Each row was made from one walk, in order. Every step used is in the known rows, and no mark comes twice. Write each row's walk.
Known rows
dade/burel/pidir/soral/zesuz/kamemok: [  3.6   3.0 -23.0  16.1  11.8 -18.7  11.4  31.2  -2.5 -13.7 -11.5  18.0
 -46.2  43.1  12.6 -36.3 -11.3   3.2  -2.0 -35.0  -2.4  17.8 -23.4]
zesuz/burel/pidir/sose/kamemok: [ 28.3  -9.9  -2.3 -17.5  10.4  -3.9  -3.0  49.3 -11.6 -15.8 -24.9   3.6
 -43.5  -0.6 -25.5  33.3  -2.0  -3.1   3.3  13.5  13.7  -6.7   9.1]
soral/sose/kamemok/dade/burel/pidir: [ 10.8   3.2 -11.4   2.8   1.3   2.6 -29.9  48.0  -1.8  37.4 -74.0  -9.8
  -0.3 -11.5  -2.6  24.5  17.7   6.2   6.8  -2.2  -7.1  -3.5  24.3]
funo/sose/kamemok/pidir/zesuz/burel: [ 15.2 -20.0  36.8 -46.3  -9.8  -9.3  -1.9  35.6   0.2 -38.6  -1.9  -7.3
   1.5  13.8 -23.1  21.1   7.8  -3.0  -7.5  11.4 -23.1   9.6  -1.6]
zesuz/burel/pidir/soral: [  8.9   7.7  22.2  17.1  25.8  -0.9  21.8   1.7 -21.0 -22.7  24.3 -14.5
 -14.1   5.5  -9.7  -7.6 -14.2 -13.5  -5.3 -12.2   7.0  10.6 -16.2]
zesuz/burel: [-17.1   2.6  14.0   0.9  13.5  23.7  32.1 -15.5   9.5 -11.2  74.6   7.9
  24.0  -2.2  -2.7   0.7  -4.1 -21.7  -6.8 -11.1  -3.3   7.0   0.2]
sose/kamemok/pidir/soral/zesuz/burel: [-11.6 -17.0  10.8 -15.9  17.3  -3.0  -5.6  30.0  -3.8 -65.3  45.4  20.5
 -15.7  33.4   4.5 -16.3  -1.5 -21.2   3.1 -15.8 -35.6  16.2 -20.8]
zesuz/kamemok/dade/burel/pidir: [-14.5  17.4 -15.7  12.8  -0.4 -10.7  20.3  19.7  -1.8  36.1 -16.4  -6.2
  -3.9  -8.2  12.7 -12.7   4.1   4.2  -3.0   3.8  -3.1  -5.4  12.2]
funo/zesuz/burel/pidir/sose/kamemok/dade: [ 20.7 -17.0   1.5 -20.9  16.5  10.2 -32.7 -14.7 -24.4 -14.4 -44.0  14.2
  -0.1  -1.2 -22.8 -15.3   7.8 -21.0  -2.9  40.3  -3.7  -5.9  11.5]
pidir/soral/sose/kamemok/dade: [-15.3 -11.6   8.1  -9.3 -46.6  -6.2 -41.1 -36.5  -1.6   1.3   7.5  -7.7
  -1.2 -13.3  13.8   6.6   0.0 -25.1   9.9  36.8 -14.5   2.5  23.4]
burel/pidir/vorol: [ -1.1  17.3  -8.4  20.8 -18.4   2.6  10.5 -28.9   2.5  10.0  16.1 -27.4
  31.4  -7.1  -8.3  -4.1  -8.3  33.1   9.8  -4.3   9.3 -18.7 -23.4]
funo/sose/kamemok/dade/burel/pidir: [ 13.7   2.0  31.0  -0.9  -3.6 -26.1 -27.0   8.7  -5.8  26.2 -86.4 -43.6
  12.4 -28.1 -35.2  15.5  16.9  14.4  -0.5 -10.1   2.4  -7.9  34.8]
burel/pidir: [ -9.9  19.8 -16.1  23.4   2.5  -1.9  15.1  -2.0   0.1  16.5  11.9 -18.5
  -7.6 -10.8 -13.2   9.5 -11.3  16.6   5.3 -15.6   6.2  -6.3   5.5]
funo/sose/kamemok/dade/burel/pidir/soral: [ 21.2  -1.3  51.2   1.4  -9.4 -36.4 -36.9 -16.8 -16.9   5.7 -78.2 -52.8
  -0.5 -22.6 -29.3  -0.2   8.2   4.3  -3.2  -6.4   9.0  -0.5  22.6]
burel/pidir/soral/kipof/samo: [ 11.8  19.7 -11.3   0.0  12.4   8.0  -0.7 -17.1  -2.8  -9.9  -3.0 -30.0
  11.6   9.4  24.1  17.9 -18.3  -5.1   3.4 -15.2   7.7  -0.3 -36.4]
pidir/vorol: [-20.4   8.1   4.9   8.4 -34.5  15.0  11.7 -69.1  21.8   1.0  73.3 -12.4
  58.5 -11.2   6.3 -10.8  -6.2  14.7   6.3  -0.6   8.7 -15.3 -20.2]
kamemok/dade/burel/pidir: [ -8.6  18.5   7.4  34.4  22.4   3.9   6.8  -8.4  -4.3  42.8 -32.5 -10.0
  31.9 -24.4   3.9  -7.4   8.4   7.7  -3.5 -19.7   9.3  -6.6  12.6]
dade/memakog: [-22.5  10.3  16.8  11.9 -18.1  16.5  15.5 -69.2  24.8   6.0  26.7 -12.6
  21.3  -0.6  18.4  14.1   7.5  -3.1   2.9 -35.6   4.2   2.6  -9.9]
burel/pidir/sose/kamemok: [ 14.1  -3.4 -19.7 -10.7 -17.1 -17.0 -17.3  28.2  -1.8   3.0 -26.3  -7.5
 -45.5 -11.9 -24.0  35.6  -7.4  17.6  11.5  16.2  22.5 -17.1  17.5]
dade/burel/pidir: [  1.4  20.0  -1.6  22.3  27.5   8.3  18.1  20.2   8.4  23.9  -3.7 -13.1
   7.2  -6.1 -11.7   2.3  -0.9  18.7  -2.6 -43.3  20.7  -1.7  -2.1]
pidir/sose: [ -8.6  -6.9  -9.0  -0.3 -15.7  14.2  12.0 -37.5  15.6   4.5  41.9  24.3
  -1.1 -12.8  13.6  19.0  -7.6   0.0  -0.4  12.8  35.4  -2.8   4.7]
kipof/samo: [-20.2   5.3 -18.9  10.2  -7.7  10.4   9.5 -47.1  28.6   6.6  38.7   3.7
  51.5 -15.4  -7.5  -3.4 -15.2  -1.5   0.6 -12.6  32.1  -7.1 -22.0]
sose/kamemok/dade/burel/pidir/soral/zesuz: [  1.4  -5.3   9.7  24.4  12.3 -28.3 -41.3   2.0 -15.0   1.2 -74.3   0.6
  -7.8   3.1   2.3 -30.3   5.8  -4.1   5.7 -24.8 -17.8   1.0   9.3]
soral/zesuz/burel/pidir/kamemok/dade: [  1.9 -14.2  -3.5  25.5  35.4  -8.8  12.5  -5.0 -26.4   9.1 -16.6  24.0
   3.7  -7.9  24.8 -27.2  14.5 -21.9  -5.3   6.4 -62.3  11.4  16.0]

Which walk is each row?
[  8.3   9.3   4.7  12.3  29.2  -2.0  16.5  19.8   9.1  25.4  29.8 -16.5
  -1.3 -15.4  -4.9  -1.8   6.1  14.8  -6.1 -27.5 -11.3  -1.3   6.7] -> dade/burel/pidir/kamemok
[-24.2  -9.4  -7.2  -8.1 -12.3 -16.7 -20.3   4.0   6.5 -47.5  40.6  10.8
 -21.4  22.2   7.7 -13.2  -7.2  -1.0  11.6 -13.7 -28.9   5.6 -12.7] -> sose/kamemok/pidir/soral/zesuz
[-15.9  -7.9 -43.2 -45.2 -14.2  26.5  17.8  -3.9  15.8 -31.2  81.9  39.2
 -18.6  31.8  18.0 -18.5  -7.7   2.8  -4.4  40.3  12.6   4.2 -25.6] -> funo/zesuz/kamemok/pidir/sose
[ -9.7   7.1 -25.9   6.3 -36.0 -27.2   5.0  -7.0 -14.9  28.8 -31.4   3.5
 -20.1  -2.3  20.4 -16.3  -8.2  -0.8   1.1  43.5 -22.3  -8.6  14.2] -> burel/pidir/zesuz/kamemok/dade
[  6.8   7.7  12.8  29.0  13.4  -3.6  -7.3 -12.6  -8.7  41.3 -66.3   7.1
  32.4 -13.1  12.5 -15.8   6.8   6.9  -6.9  -8.3   3.7  -5.0   7.1] -> kamemok/dade/burel/pidir/zesuz
[-26.9   3.5  21.6  -3.4 -11.4  -0.3 -21.1 -20.0  17.9  20.4  10.3  -9.6
  39.2 -29.3  -2.0  -5.5  12.6 -10.9   2.0  -6.9 -11.2 -13.1  31.0] -> sose/kamemok/dade/burel
[ -2.3   6.7  -5.2   9.0 -38.9 -22.1   3.1 -35.3 -10.5  28.7 -73.5  -6.2
 -16.6  10.6  36.4  -3.1   8.7  -1.2   1.8  17.0 -23.8  -2.3  -3.3] -> burel/pidir/zesuz/kamemok/dade/memakog
[-33.2   7.3  -9.0 -23.2 -17.9  -2.9   1.5  27.5  20.1 -13.9  67.7 -14.6
  -0.9  -7.0 -12.2  16.1  -2.5  10.7  10.6   0.1 -17.4 -12.3   7.9] -> sose/kamemok/pidir
[ 17.8 -13.8   6.6  -7.2   4.3 -10.5 -13.8  23.2 -24.3   4.1 -54.4   5.3
 -15.1 -20.9  -9.9  22.4   8.7 -15.6   2.4  36.6   4.4 -12.1  26.8] -> zesuz/burel/pidir/sose/kamemok/dade
[ -5.3  -3.7  13.5 -10.5  15.1  19.3  31.6  22.4   2.4 -22.0  52.4  26.5
  22.2  19.5  14.8  -1.6  -0.8 -10.6  -9.1   2.5 -14.5  10.1 -22.1] -> kamemok/pidir/zesuz/burel
[-13.0  -3.9 -15.3  -7.9  -3.0  19.2  23.7   1.7  13.7  -4.8  55.8  26.0
  -2.3  -5.0  24.2  25.0  -3.1  11.9   1.4  14.4  32.1  -1.9  -9.8] -> kamemok/pidir/sose
[-12.3   0.1 -10.3  -4.9 -10.1  20.4   8.9   4.8   6.6 -19.5  63.1   6.1
  -6.6  16.0  28.5  15.2  -7.2  -1.2   2.7   6.6   8.1  19.6 -24.3] -> kamemok/pidir/soral/sose
[ 13.1  18.8   5.6  19.9   7.1  13.9  13.6  -7.2  11.1  16.3   0.7 -23.1
  45.3  -2.0  -8.2 -11.4   1.6  36.2   2.2 -32.9  23.1 -14.5 -30.5] -> dade/burel/pidir/vorol
[-21.9  -2.9  27.3   9.2   6.9   4.5   8.9 -49.8  15.3  36.0  55.0   2.9
  51.0 -38.2  27.6 -19.1  16.8 -14.5  -8.8   0.6 -24.6  -2.4  25.2] -> pidir/kamemok/dade/burel
[  5.8   9.7 -11.3  17.6  -8.7  -9.4   2.4  -6.4  -4.8  16.3 -22.3  -2.5
  -4.7   2.1  -4.4  -2.1 -12.9  15.2   1.5  -4.5  -0.2  -3.8  -0.7] -> burel/pidir/zesuz
[  8.3 -27.7  31.9 -25.4   7.3 -15.3  -8.9  19.9  -8.5 -71.5   7.7   2.8
 -17.1  31.5 -12.6  -3.6   3.7 -14.4  -3.2 -12.9 -26.6  25.7 -14.7] -> funo/sose/kamemok/pidir/soral/zesuz/burel
[ 25.0  -1.7   1.2   7.7  20.8  14.8  12.9  31.0 -20.9 -16.1  -4.5  -0.4
 -28.1  21.2   4.3  14.0  -7.8 -16.7  -3.0  -2.8   9.7  25.0 -19.4] -> zesuz/burel/pidir/soral/sose
[-18.1  -4.8 -38.3 -27.4 -25.7   4.6  36.4  28.2  16.4 -11.7  72.1  29.3
 -36.8  13.1  28.6  19.4  -8.5   9.0   1.0  37.2  18.9  -1.5 -11.3] -> zesuz/kamemok/pidir/sose
[ -1.7  -8.1  19.0  -2.7   3.5  17.3  18.2 -21.6   4.9 -11.9  38.3  25.4
  23.4  10.5   5.4  -7.5  -5.6 -21.2 -10.4  -1.6 -10.3   9.4  -7.9] -> pidir/zesuz/burel
[ 30.5 -25.2 -22.3  -5.3  19.8  -6.9 -12.2  52.1 -14.4 -26.9 -57.9  37.9
 -48.6  25.0 -13.9  14.7   2.6  -5.0   5.2  -3.5  -3.3   4.0   1.8] -> soral/zesuz/burel/pidir/sose/kamemok
[ -7.3  -5.5  19.9 -24.4 -40.7 -17.5 -16.8 -25.2  17.4  -9.2  15.6 -35.6
  -0.2 -17.5 -41.5  25.5  -0.8   7.2   4.0   2.6  -3.7  -3.7  30.1] -> funo/sose/kamemok
[ 27.0  -3.4  -4.0  -9.6  10.3  -6.4 -17.4  53.1   7.4   8.9 -46.6  -1.5
 -30.5  -6.4 -24.4  30.0   3.0  22.0   3.7 -13.1  34.6 -13.2  11.1] -> dade/burel/pidir/sose/kamemok
[ 11.3  -3.1 -25.4 -10.3   8.6  16.1  -4.5 -11.4  -5.0  14.9 -32.5  29.2
  -4.4  11.4  10.5 -34.7   5.2  -1.3 -10.6  27.3  20.1  -1.1  -4.3] -> funo/zesuz/kamemok/dade/burel/pidir/sose
[ -5.8  12.4   9.1  11.7   5.5 -15.6 -21.6  16.6  -1.0  30.7 -48.9 -25.5
  10.9 -27.1 -19.9   2.8  12.2   5.7   5.3 -11.4  -8.6 -16.1  29.7] -> sose/kamemok/dade/burel/pidir
[ 29.3  -9.7  -8.5  -8.9  38.6  35.9   5.4 -10.1 -14.4 -23.7  -1.5  28.8
  -4.9  20.7 -15.5 -13.9  -4.5  -7.6 -10.5   8.2  24.2   9.0 -17.5] -> funo/zesuz/burel/pidir/sose
[ 11.3   0.2 -21.2  -8.2   2.3  15.8 -15.8  -3.5 -12.0   4.0 -24.7   9.9
 -10.2  34.3  15.6 -45.6   1.2 -14.1  -8.3  18.5  -2.6  20.5 -17.7] -> funo/zesuz/kamemok/dade/burel/pidir/soral/sose
